Known rows, with every way that one mark hangs from another
T(V(F) Y): [116 -4 111 -166 -29 164 -193 -173 -175 -199 -256 -25 -218 -264 -239 12 28 -45 -51 -58]
F(A): [-33 -27 -103 226 45 52 -548 -293 -189 -292 -121 35 -144 -21 -168 29 -150 -132 3 -151]
L(F(A T(Y)) V): [-24 29 -32 -105 227 20 -440 -129 -121 -165 47 -47 101 471 9 68 -23 -126 -137 -332]
L(V): [6 -35 178 -84 68 12 -533 -307 -166 -333 -151 38 -306 73 -20 56 143 26 -43 -228]
L(T Y(F(A))): [-151 173 54 83 201 25 -874 -353 -42 -122 -49 209 211 133 -66 -22 169 -112 161 -223]
Y(V(F)): [28 12 225 -13 10 125 -432 -245 -320 -83 -93 176 -326 -315 -166 45 73 21 171 -48]
T(Y(V(F))): [22 48 173 -346 24 113 -332 -238 -240 -93 -264 78 -233 -221 -205 17 18 -17 178 -108]
L(A V Y(F)): [-74 -1 298 -193 245 -3 -643 -334 -40 -147 -142 96 -159 269 -5 87 418 -60 184 -381]
Y(F(A(T)) V): [-168 83 58 253 7 27 -421 -186 -74 126 135 229 -393 -238 -86 68 -31 -95 305 -61]
V(F): [115 -13 177 -29 48 191 -515 -299 -258 -275 -99 125 -232 -243 -181 -14 79 -14 19 -54]
V(F(A(Y) T)): [121 55 -58 148 78 130 -488 -151 -122 -196 -95 70 -11 25 -125 -53 -295 -153 -19 61]
L(A): [-29 -81 173 -84 99 88 -332 -347 -97 -352 -196 41 -93 -86 -181 53 23 -110 80 -207]
F(A(Y(V))): [-41 39 -41 173 -13 -11 -464 -189 -41 -166 -273 62 -210 -28 -165 18 -220 -103 113 -35]
A(Y(F(T(V)))): [-54 79 107 33 -48 8 -333 -208 177 -116 -219 176 -83 -207 -152 -81 -149 -39 64 0]
L(V(F) Y): [122 38 270 -163 167 71 -847 -291 -247 -263 -164 77 -278 202 -23 35 357 27 -13 -215]
T(Y(F)): [-94 57 120 -335 38 70 -379 -334 -36 -131 -239 120 -140 -213 -200 -41 57 -40 188 -211]
T(Y): [-21 24 93 -355 23 67 -404 -331 -99 -307 -339 23 -130 -128 -215 -31 -45 -47 47 -192]
F(T(Y)): [-27 58 1 -249 56 44 -394 -287 -108 -265 -203 60 96 -32 -157 -60 -279 -107 -18 -149]
A(V(F(T)) Y): [147 53 175 -57 -28 90 -395 -73 224 -305 -238 54 -143 -42 -130 -62 -210 -18 -148 256]
A(V(F)): [110 -31 205 4 -2 151 -452 -182 -32 -330 -103 51 -294 -162 -157 15 42 17 -124 109]
L(F(A T) Y): [-39 80 -16 88 215 42 -814 -252 -123 -202 23 100 253 315 -151 -3 4 -148 -104 -293]

Rows
[-144 77 164 -320 21 40 -313 -284 -100 35 -220 167 -221 -274 -185 3 64 -17 311 -197] -> T(Y(F V))
[-73 20 101 -143 -42 72 -177 -228 -25 -77 -230 61 -192 -310 -222 3 58 -40 74 -165] -> T(V Y(F))
[-74 65 -196 8 84 3 -368 -175 -198 -83 -124 22 73 102 -126 15 -420 -198 84 -135] -> F(A T(Y(V)))
[-65 63 292 -53 271 96 -506 -233 18 -242 -32 50 398 253 -127 89 365 -119 -71 -325] -> L(A F T(V) Y)
[-91 42 -17 -159 41 55 -370 -224 45 -115 -195 38 -146 -60 -179 -3 -48 -106 111 -127] -> T(Y(F(A(V))))
[-4 132 267 -11 -108 14 -388 -65 536 -210 -76 122 -460 -168 -84 -44 -83 -22 -22 286] -> A(T V Y(F))
[121 28 189 176 -69 144 -339 -143 -41 -257 72 68 -450 -313 -131 31 -14 -47 -118 116] -> A(T(V(F)))
[23 84 -38 197 -22 18 -512 -155 145 -293 -130 25 -300 15 -120 -17 -277 -159 -22 77] -> F(A(T Y))
[17 40 -100 178 -25 49 -331 -124 -17 -238 -55 -56 -291 -43 -149 49 -227 -181 -75 -13] -> F(A(T(V Y)))
[-116 -2 -11 226 29 55 -476 -233 41 -109 -8 127 -211 -117 -132 21 -9 -87 89 -68] -> Y(F(A(V)))
[6 1 251 -225 237 21 -282 -129 130 -238 -75 -16 128 438 10 66 73 -96 -84 -266] -> L(A(Y) F(T) V)
[17 21 -44 295 -14 48 -491 -112 116 -326 48 -24 -350 32 -98 58 -220 -143 -147 119] -> F(A(T V))
[46 109 205 -235 -10 107 -352 -168 -62 -142 -51 82 -415 -228 -131 17 -50 -60 99 45] -> A(T(Y(V(F))))
[-154 73 12 -161 41 30 -333 -245 -124 72 -183 120 -192 -160 -176 27 -31 -92 307 -201] -> T(Y(F(A) V))
[-46 36 70 84 69 46 -460 -167 -15 -138 -90 82 -57 56 -187 31 -3 -77 12 -159] -> L(F(A(Y(V))))
[105 43 79 -210 90 168 -412 -241 -224 -214 -113 83 -7 -109 -153 -54 -140 -84 3 -47] -> V(F(T(Y)))
[-6 27 -19 -92 -10 38 -228 -205 -100 -231 -195 11 54 -109 -176 -22 -281 -99 -108 -103] -> F(T(V Y))
[-41 64 341 -257 291 43 -349 -161 174 -269 -84 -7 253 492 58 93 294 -77 -30 -271] -> L(A(Y) F T V)
[151 70 50 150 22 148 -503 -134 -24 -235 -56 56 -320 -71 -129 -20 -143 -127 -1 134] -> V(F(A(T Y)))
[-35 -64 162 23 160 115 -157 -178 -44 -227 55 23 209 59 -166 72 1 -140 -114 -255] -> L(A F(T(V)))
[-131 68 204 -304 182 84 -217 -211 206 -203 -149 16 203 97 -73 47 69 -139 119 -98] -> L(A(V) T(Y(F)))
[-20 36 -201 25 69 16 -377 -111 23 -251 -133 -70 88 202 -118 -3 -446 -201 -130 -4] -> F(A(V) T(Y))
[23 -6 246 -316 153 38 -265 -191 46 -301 -97 -83 -325 226 13 108 90 -118 18 -189] -> L(A(T(Y)) V)
[105 -7 141 27 20 132 -437 -148 -22 -305 -37 64 -145 -96 -121 -7 -116 -29 -156 129] -> A(V(F(T)))
